Each row comes from the steps of one walk. Every step used is in the known rows, and no mark comes twice. Write the walk behind each row, first mark first.
In the rows, zero is written as 128.
Known rows:
h -> y -> a: [143 151 108 110  72 157  90 125 133 162 122  70 149 160 111  83  78 147
 150 112 120 123  87]
s -> z: [125 104 112 151 126 112 187  88 106  91  85 124 115 168 125 111  80 113
 209 152 141 109 127]
u -> h -> y -> a: [129 141 141  99  89 162  83 151 120 160 147  63 159 129 143  93  99 158
 117  97 104 123 104]
j -> s -> z -> u -> h: [ 89 115 143 125 160 132 194 124  96  48 168 155  97 107 102 135 119  81
 142 173 145 117 146]
h -> y -> j -> u: [133 125  57 115  90 131  66 132 175 153  84 133 134 161  95 154 176 168
 136 116 129 132  71]
a -> s -> j -> u: [142 108 153 121 165  88  85 115  97 124 101 163 164 119 138 128 158 153
 168 103 122 138 147]
y -> a -> u -> z -> s -> h: [141 163 195 156 102 112 128 124 115 140 163  97  83 115 170 106 109  66
  87 176 117 143 172]
h -> y -> z -> s -> j -> u: [194 122 127  80 137 132 119 111  86 126 127 110 108 107 151 146 142 130
 131 147 178 144 141]
z -> s -> h: [ 88  88 167 138 106 117 161 147 116 119  96 119 101  98 175 103 108  87
 101 143  96 122 137]
h -> y -> z -> u -> j -> s: [169 138  84 117 146 158 140 147 121 158 193 143 110 136  78 125  91 138
 123 119 150 112 132]
s -> h -> y: [113  99 138 102  97 158 118 139 150 156 102 113 146 142 172  99 136 183
 151 101 101 111  99]
j -> s: [ 94 125 135 130 148  90 183 134 101  91 105 147 139 145 112 140 116 107
 116 121 113 132 101]
j -> u -> z -> s -> h -> y: [142  94 164  71  80 158  97 116 135 122 128 122  87  85 168 132 193 123
  94 174 170 135 136]
z -> s -> j -> u -> h -> y: [129 109 143  71 160 145  98 153  92 115 130 124 141  56 177 128 189 161
  93 112 152 149 136]
j -> u -> h -> y -> a -> s -> z: [165 146 150  84  90 141  38 122 117 185 148 104 147 115 153 134 163 142
 163 133 137 124 123]
j -> u -> z -> s: [135  92 146 108 107 101 144 110  89  75 120 130  77 108 118 137 143  69
 109 201 177 144 149]
y -> z -> u: [155 100 125 137 105 116 179 116  88  98 149 113  90 169  74 112  45  91
 179 184 135 110 148]
y -> z -> s: [157 104 139 136 112  91 190 127  61 113 108  94  92 147 133 134  54  63
 121 173 130 128 158]
z -> u -> j -> s: [ 91 120 101 158 164 132 160 160 132 114 166 177 118 114  66 104  95 111
 118 115 123 128 128]
j -> s -> h -> y -> a -> u -> z: [152 202 173 104 120 137 104 117 146 160 186 116 132 138 161 137 172 138
  83 123 130 135 114]
s -> h -> y -> z -> u: [162  99 138  94  81 173 131 123 134 140 160 107 100 149 125 109  97 145
 168 161 128  97 133]
a -> y -> j -> u: [133 151 103 161 118  80 110 105 197 151  66 139 176 158  84 181 161 137
 127 116 136 150  83]
j -> u -> z: [138  90 143 111 109 103 135  97 107  82 117 141 118 141 112 134 144 115
 147 171 172 137 128]
u -> h -> y: [118 103 123  87 129 138 125 162 108 145 118  97 166 137 154 110 121 178
 135  94 112 115 109]
y -> a: [120 139 135 152  84 122 121 122 118 125 114  85 139 154 108  86  55 104
 142 126 107 135 104]
z -> u -> j -> s -> h -> y: [100 126 115 121 138 189 113 165 180 157 179 167 120  87 123  97 145 169
 108  88 117 119 117]
j -> u -> z -> s -> h: [121  84 190 113  92 121 131 110 121  84 125 137  78  78 161 137 174  77
  87 191 155 146 155]
z -> s -> h -> y -> j: [105 124  92 136  90 167  93 143 172 148  82 105 103 125 154 122 155 137
  87 119  96 125 120]

Which walk is each row?
[135 136 160 144 106 140 100 118  98 120 175 104 113 122 103  87  74  76
 180 170 119 112 179] : y -> a -> s -> z -> u -> h
[120 101 101 150 122 136 184  89 112  71 126 139  83 161  72  92  69  96
 224 191 158 102 139] : s -> z -> u
[162 215  82 152 168 131 115 134 146 214 177 143 132 144 130 127 116 146
 142  85 142 126 103] : h -> y -> a -> u -> j -> s -> z
[112 163  80 130 153 153 124 116 145 103 117 128 135 142 134 169 182 148
 105 105 137 126 116] : u -> h -> y -> j -> s -> z
[103 128 124 123 150 165 113 160 167 179 138 156 159 101 172 122 155 189
  87  49  99 121 102] : u -> j -> s -> h -> y
[190 157 162 152 178  98 188  89  87 114 101  87 157 132 151 149  78 101
 130 134 164 148 175] : a -> y -> z -> s -> j
[ 80 113 152 164 158 131 145 158 154 146 131 169 148  90 168 125 132 142
  79  65  85 133 122] : u -> j -> s -> h
[141 150 159 151 102 119 102  86 200 119  93 124 120  96 140 181 204  90
  64 169 160 161 146] : a -> y -> j -> u -> z -> s -> h
[ 94 146  80 113 134 161 105 161 158 104 157 133 125 126  75 146 169 140
  77 122 115 126 113] : z -> u -> h -> y -> j -> s
[ 89 140  92 161 154 141 157 116 140  49 152 158  86 123  82 155 145  83
 119 162 133 127 149] : y -> j -> s -> z -> u -> h
[ 94 104 112 144 114 100  91 148 148 113 102 142 142 118 125 165 174 134
  93 114 101 144 114] : y -> j -> u -> h
[155 154 171 161 158 130 166 126 173 161 180 151 151 104 119 157 108 121
  97 113 131 133 150] : a -> y -> z -> u -> j -> s -> h
[128 162  98 183 132  97 139 106 184 142  60 110 185 182  92 153 108 141
 139 103 115 136 102] : a -> y -> j
[106 155 111 173 203  60 170 175 115 182 147 189 149 139 129 142 114 139
 111  66  99 135 115] : a -> u -> j -> s
[127 106 153  94 108 135  86 141 136 192 101 121 166 145 173 109 145 177
 160  93  83 101 126] : a -> s -> h -> y
[119 113 134 151 171 122 168 124  80  78  92 123 116 109 142  92  94 107
 131 126 135 139 162] : z -> s -> j
[ 96 127 110 163 172 108 159 151 123 137 127 163 146 121 117 126 104 131
  98  72 111 133 117] : u -> j -> s
[126 135  49 139 106 146  94 128 162 147  79 106 143 185  97 123 125 162
 146  98 110 119  92] : h -> y -> j
[138 110 127 149 140  90 150  96  89 131  87 132 130 177 127 117  92 109
 217 141 123 105 158] : a -> s -> z
[106  93 179 137 110  96 118 135 126 157  94 135 155 138 171 110 121 135
 152 108  67 110 148] : a -> s -> h
[145 126 111 159 158 123 170 141 108 119 187 158 100 127  77 134  66  94
 112 135 137 124 153] : y -> z -> u -> j -> s
[123 101 134 124 158 109 121 112 114  86  98 155 151 115 133 124 145 156
 162 112 143 145 120] : s -> j -> u
[114 181 112 166 171 127 169  98 175  81 138 146 143 128  73 183 158  99
 119 147 149 137 142] : a -> y -> j -> s -> z -> u -> h
[106  86 129 136 139 140 176 119 101  69 149 133  98 125 107 102  85 104
 192 180 141 107 164] : s -> z -> u -> h
[125 190  74 132 185 101 134 140 142 152 139 151 135 161 145 191 188 154
 117 100 122 123 113] : a -> u -> h -> y -> j -> s -> z
[148 128 150  83 106 159 148 130 134 118 175 128  99 131 121 142 131 123
 117 160 135 111 120] : j -> s -> h -> y -> z -> u
[116  92 134  67 116 125  97 164 121 152 125 127 159 111 147 139 172 180
 125 112 132 128  90] : j -> u -> h -> y
[195 201 132 119 158 148 100 104  92 136 170  84 112 133 144  92 119 125
 121 136 170 147 170] : h -> y -> a -> u -> z -> s -> j
[112 116 104 112  74 151  64 141 185 155  87 130  94  93 154 155 206 133
  76 135 114 140  99] : z -> s -> h -> y -> j -> u
[174 176 129 116 131 158  42 110 110 171 130  88 181 146 136  75 111 173
 168  76 115 130 139] : h -> y -> a -> s -> j
[ 94  78 159 103 120  90 128 161 108 114 121 144 146 101 147 144 148 136
 118 124 118 136 111] : j -> u -> h
